Every row comes from one small tree of marks. The marks that hang from a mark follow it in brackets, in alphabetical order. Every link used is in the known rows. Which tree was each row made from?
Known rows
G(R(L(T) V Z(P))): [-46.2 -28.6   7.7  -8.2 -15.5   4.2 -11.4 -20.1   6.4   0.9   2.0 -15.9
   9.1  -1.8  39.8  -2.2  10.0 -10.6   9.4  19.9  -2.2]
G(R(Z)): [-15.1 -26.8  -4.7 -10.1  11.7   4.7  -8.7   0.4   3.4   4.9   2.0  -6.8
  -0.6  -2.3  27.6  -3.7   1.6  -9.5   3.7   1.9  -1.9]
L(R(G V Z) T): [-66.8 -19.3   2.6 -21.8  -4.1   9.5  -6.0 -27.2  12.3  11.3   6.0 -19.9
   9.9  -2.1  40.9   4.8   4.1  -1.5   8.5  28.0  -1.0]
M(T): [-12.1  17.4   5.5  -3.2  -7.5  -4.0  -3.7   9.9   4.3  -2.3  -4.1   3.5
  -0.5   7.0  17.8  -1.5   0.2  -2.3  -0.1  -4.7  -2.3]
T(L): [-24.7 -19.8   0.5   9.5  -2.4  -3.0  -3.4   4.3  -5.7   1.7   2.2   1.3
   0.4  -7.6   0.5  -2.2  -3.4  -5.5   4.0  -5.5   1.9]
M(J T(L(R(Z)))): [-47.3  16.7   9.8  -6.0 -18.2  -2.8 -14.5  18.9   6.2   4.1  -4.5  -1.0
   1.3  -0.5  41.4  -7.3  -1.0 -12.9   8.7  -1.2  -7.6]
G(R(V)): [-14.4 -24.3   0.8  -8.2   5.7   3.0   5.2  -4.2  -2.1  -5.6   3.6  -2.7
   3.2  -2.6  15.4   1.2   2.6   0.3   4.0   7.9   4.5]
L(R(G V Z(P)) T): [-68.4 -13.4   5.9 -20.5 -15.4   7.6 -11.5 -32.1  10.5  11.3   7.9 -18.9
  11.0  -1.0  33.1   5.3   7.9  -1.4  10.8  31.1  -2.6]
L(R(G V) T): [-57.3 -17.1   5.4 -16.4  -6.6   8.4   3.0 -20.5   7.2   7.0   6.7 -13.3
   9.9  -1.7  31.9   9.3   5.7   1.5   8.5  25.6   2.9]
R(G V Z): [-31.2  -8.4   1.0 -22.9  15.3   5.0 -12.1 -26.1   5.0  -3.6   5.6  -7.1
   5.8  -3.5  12.1   2.8   3.6   4.1   6.1  11.8  -0.6]
P(Z(R(G L(T) V))): [-42.8   1.1   8.2   5.6  -5.5   2.3  -6.3 -27.8   2.6  -6.7   4.2   3.9
   6.2  -8.7  15.1  -0.5   3.8  -0.7   9.1  10.2   2.7]
L(T): [-22.4  -0.1   1.9   3.2  -9.2   3.2   1.6  -3.9   5.4   4.9  -2.1  -5.1
   3.1   3.2  18.8   4.5   9.4  -3.3   1.4   9.9  -4.3]
R(G L V Z(P)): [-43.0 -10.7  11.2 -18.7  -7.3   3.1 -23.0 -34.9   4.4  -3.7   6.7 -10.1
  10.8  -4.7  16.4   0.4   8.6  -2.2  11.3  16.8  -0.8]
C(R): [ -1.4 -16.3  -3.9  -5.4   1.6  -0.2   1.3   6.7   0.2   1.8   1.9   3.1
   0.2  -6.4 -11.1   0.2  -3.2   0.2   6.9   0.4   0.9]
Z(P R(G V)): [-25.4  -0.3   7.4  -8.3  -5.0   0.9  -2.0 -26.2  -2.2  -9.3  13.5  16.3
   6.5  -6.3 -15.6   6.1   9.6   6.8   6.3  12.7   9.4]
T(M): [ -6.3 -19.1  -3.3  -1.9   1.3  -2.4   8.4  -1.6  -1.6   3.6  -0.6   9.6
   1.2  -5.5 -15.7  10.6  11.7  -2.1   7.7  -3.4   5.0]
R(G L(T) V Z(P)): [-61.1 -11.5  12.6 -16.5 -13.7   5.6 -21.8 -37.9   9.1   0.6   4.9 -14.8
  13.2  -2.1  31.5   4.0  15.8  -5.0  12.5  25.4  -3.7]
L(R T): [-41.8 -13.0   1.9  -3.7 -16.7   5.2   3.8  -5.9   8.5  13.4   1.4 -14.9
   5.2   0.6  31.0   2.8   0.8  -5.2   3.8  18.5  -0.6]
T(L M(J)): [-29.9 -19.2   2.1   5.5  -5.9  -3.9   2.6  11.4  -6.1   2.5  -1.9  14.0
   1.6 -13.0  -5.8   8.5  13.5 -10.0  15.3  -7.5   1.5]
M(J T(L(R(V)))): [-47.4  18.8  13.2  -4.8 -22.5  -3.6  -6.5  16.3   2.2  -2.4  -3.6   2.5
   3.7  -0.6  35.0  -4.4  -0.9  -7.1   9.0   2.8  -3.3]
R(G L(T) V Z): [-58.8 -19.0   8.5 -18.1  -0.2   7.7 -15.1 -31.7  11.1  -0.6   2.2 -16.9
  12.0  -3.6  39.9   3.8  10.6  -4.4   9.4  21.2  -1.7]
L(R(G) T): [-48.4 -15.9   2.6 -12.7  -3.6   9.3  -1.4  -9.9   8.0  13.9   5.6 -10.0
   6.1  -1.0  33.9   8.9   6.1  -4.3   8.3  18.6   1.0]
Z(R): [-6.1 -4.4 -1.1  1.6  0.9 -0.2  8.0 -4.9  1.3 -4.6  5.8 11.7  0.0 -5.9
 -5.9 -0.4 -1.9  0.8 -1.7 -0.2  8.7]
M(J T(L(R(G)))): [-46.5  16.0  12.1  -7.4 -11.1  -0.3 -12.1  20.8   2.9   2.1  -1.1   6.2
   1.8  -1.6  39.5  -0.4   3.5 -10.2  11.3  -2.1  -4.3]

Which tree is each row?
[-38.5 -30.6   3.0  -7.7  -3.5   6.5  -8.1   0.4   8.8   7.2  -3.1  -8.0
   4.6  -5.2  46.9   2.6  17.2 -18.5  12.6   8.3  -3.5]	G(R(L(T(M(J))) Z))
[-44.2 -35.0   4.1  -9.9  -4.9   6.0  -5.6 -15.3   8.2   1.1   0.1 -16.4
   8.0  -3.2  46.7  -2.0   6.3 -10.5   7.0  17.2  -0.7]	G(R(L(T) V Z))
[-29.4  26.9  11.7   2.0 -14.9  -4.4 -10.0  24.3   1.6  -3.3  -6.6   9.0
  -0.1   1.2  28.9  -3.3   5.3  -9.5   7.0  -7.4  -7.3]	M(J T(L))
[-15.8  -3.3   8.9   5.9 -22.2  -2.8  -3.3 -13.9   0.1  -4.2   7.5  10.8
   4.6  -6.2  -7.5  -2.4   4.7  -5.1   3.8   5.5   7.5]	Z(P R(L))
[-33.9  -6.4  10.0  -7.7 -23.6  -2.3 -17.0 -30.0   4.6  -3.7   1.2 -14.6
   9.6  -2.2  11.7  -7.1   1.6  -3.2   6.3  17.1  -2.4]	R(L V Z(P))
[-37.3 -11.1  10.8   0.1 -20.1   1.2   3.4 -19.3   5.3  -4.5  -2.1 -13.0
  10.6  -0.7  24.0   1.9   6.8  -1.5   4.4  18.6   1.3]	R(L(T) V)
[-49.5 -11.0   9.6 -11.2  -9.8   6.9 -26.8 -24.9  10.3   9.2   4.0 -10.6
   8.2  -1.3  35.3   3.2  16.3 -12.8  11.9  16.1  -6.8]	R(G L(T) Z(P))
[-44.8 -32.2   1.5  -2.9   1.6   1.8  -5.2  -0.5  -4.4   8.9   8.1  -2.6
   2.8 -10.9  12.9   1.0  -5.4  -6.2   9.3   1.8   5.7]	T(L(R(G)))
[-34.0 -17.1   3.6 -19.4   2.0   5.3   0.7 -16.3   1.9   1.5   8.7  -7.7
   6.8  -4.5  12.3   4.9  -3.7   5.2   6.9  15.7   6.8]	L(R(G V))
[-30.2 -42.5   2.6  -1.1  -2.6   4.5   3.8   1.0   2.9   5.0   0.0  -3.1
   4.8  -5.1  32.3   7.1  14.9 -13.9  10.4   5.3   3.8]	G(R(L(T(M))))
[-35.6 -33.2   6.7  -4.7  -6.8   4.9   3.5  -8.1   3.5  -3.3   0.9 -10.0
   7.7  -2.8  38.3   2.1   8.7  -7.3   6.9  14.6   3.3]	G(R(L(T) V))
[-38.5 -42.4   5.2  -5.2  -6.5   3.9   7.6  -9.1   2.2  -1.3   0.5  -5.7
   8.5  -5.3  30.1   7.4  13.8  -8.0  10.8  13.0   6.1]	G(R(L(T(M)) V))
[-45.4 -13.0   3.9 -24.3  -5.8   4.4 -13.0 -27.8   4.8   6.3  10.1 -12.7
   8.2  -3.5  15.0   0.8  -1.3   1.2   9.3  21.2   1.3]	L(R(G V Z(P)))
[-25.8   8.0   3.5   2.7   4.8   0.9  -5.0 -24.2  -1.8  -8.8   6.7  11.3
   2.4  -8.6  -2.1  -1.5  -0.5   4.5   6.8   4.0   3.7]	P(Z(R(G V)))
[-32.0  -8.3  12.1  -6.8 -12.4   0.9  -4.3 -28.9  -0.2 -10.2  12.9  12.7
   9.1  -8.8  -6.3   3.9   8.5   2.0   8.6  13.3  11.1]	Z(P R(G L V))
[-31.8   1.4   7.2   4.6  -0.7   0.8  -6.6 -25.3  -0.2  -9.5   5.9   7.4
   4.5 -10.2   5.9  -2.9  -0.2   0.2   8.6   5.2   5.5]	P(Z(R(G L V)))
[-35.8 -25.3   5.0 -20.1  -4.2   2.3 -16.8 -21.4   3.9  -0.8   7.2  -5.1
   8.9 -10.3   2.2   0.4   3.6  -2.4  15.8  13.7   0.5]	C(R(G L V Z(P)))
[-23.2  -0.7   1.8 -15.8   6.4   4.3 -24.6 -19.0   3.6   5.5   7.1  -1.8
   2.5  -1.3   7.1   2.4   9.1  -4.0   7.9   7.0  -5.6]	R(G Z(P))
[-40.9 -10.1  11.6  -2.8 -22.6   1.0   6.6 -13.8   5.2  -4.6  -4.7  -5.7
  11.4  -4.2  21.1   8.6  17.4  -4.1  11.3  17.6   1.3]	R(L(T(M(J))) V)
[-25.5   4.0   6.2  11.2 -11.3  -2.8  -2.9 -23.0  -0.4  -9.5   1.7   4.4
   3.7  -8.7   3.2  -8.0  -5.0   0.1   5.3   4.8   4.6]	P(Z(R(L V)))
[-53.4 -30.8  -0.1 -13.8  -1.8   7.4   5.4 -11.4   6.8  16.0   4.8  -3.0
   7.2  -5.6  22.5  18.0  15.5  -6.2  14.1  15.7   4.5]	L(R(G) T(M))
[-36.9 -12.8   1.5 -19.2  -2.8   5.1 -17.5 -16.9   5.3  12.8   9.1 -10.1
   4.1  -3.0  17.3  -0.2  -0.7  -4.5   8.7  13.2  -1.0]	L(R(G Z(P)))
[-41.1  18.7  11.7  -2.4 -19.1  -3.5  -9.2  23.1   3.3   1.6  -4.1   3.2
   1.1  -0.5  37.5  -4.5   0.4 -11.2   8.5  -2.1  -5.3]	M(J T(L(R)))
[-38.6  -3.3  12.7   3.9 -31.7  -1.2   1.2 -27.5   3.4  -7.2   6.8   4.2
  10.4  -5.0   2.0   1.0   9.6  -1.0   5.4  19.6   7.0]	Z(P R(L(T) V))
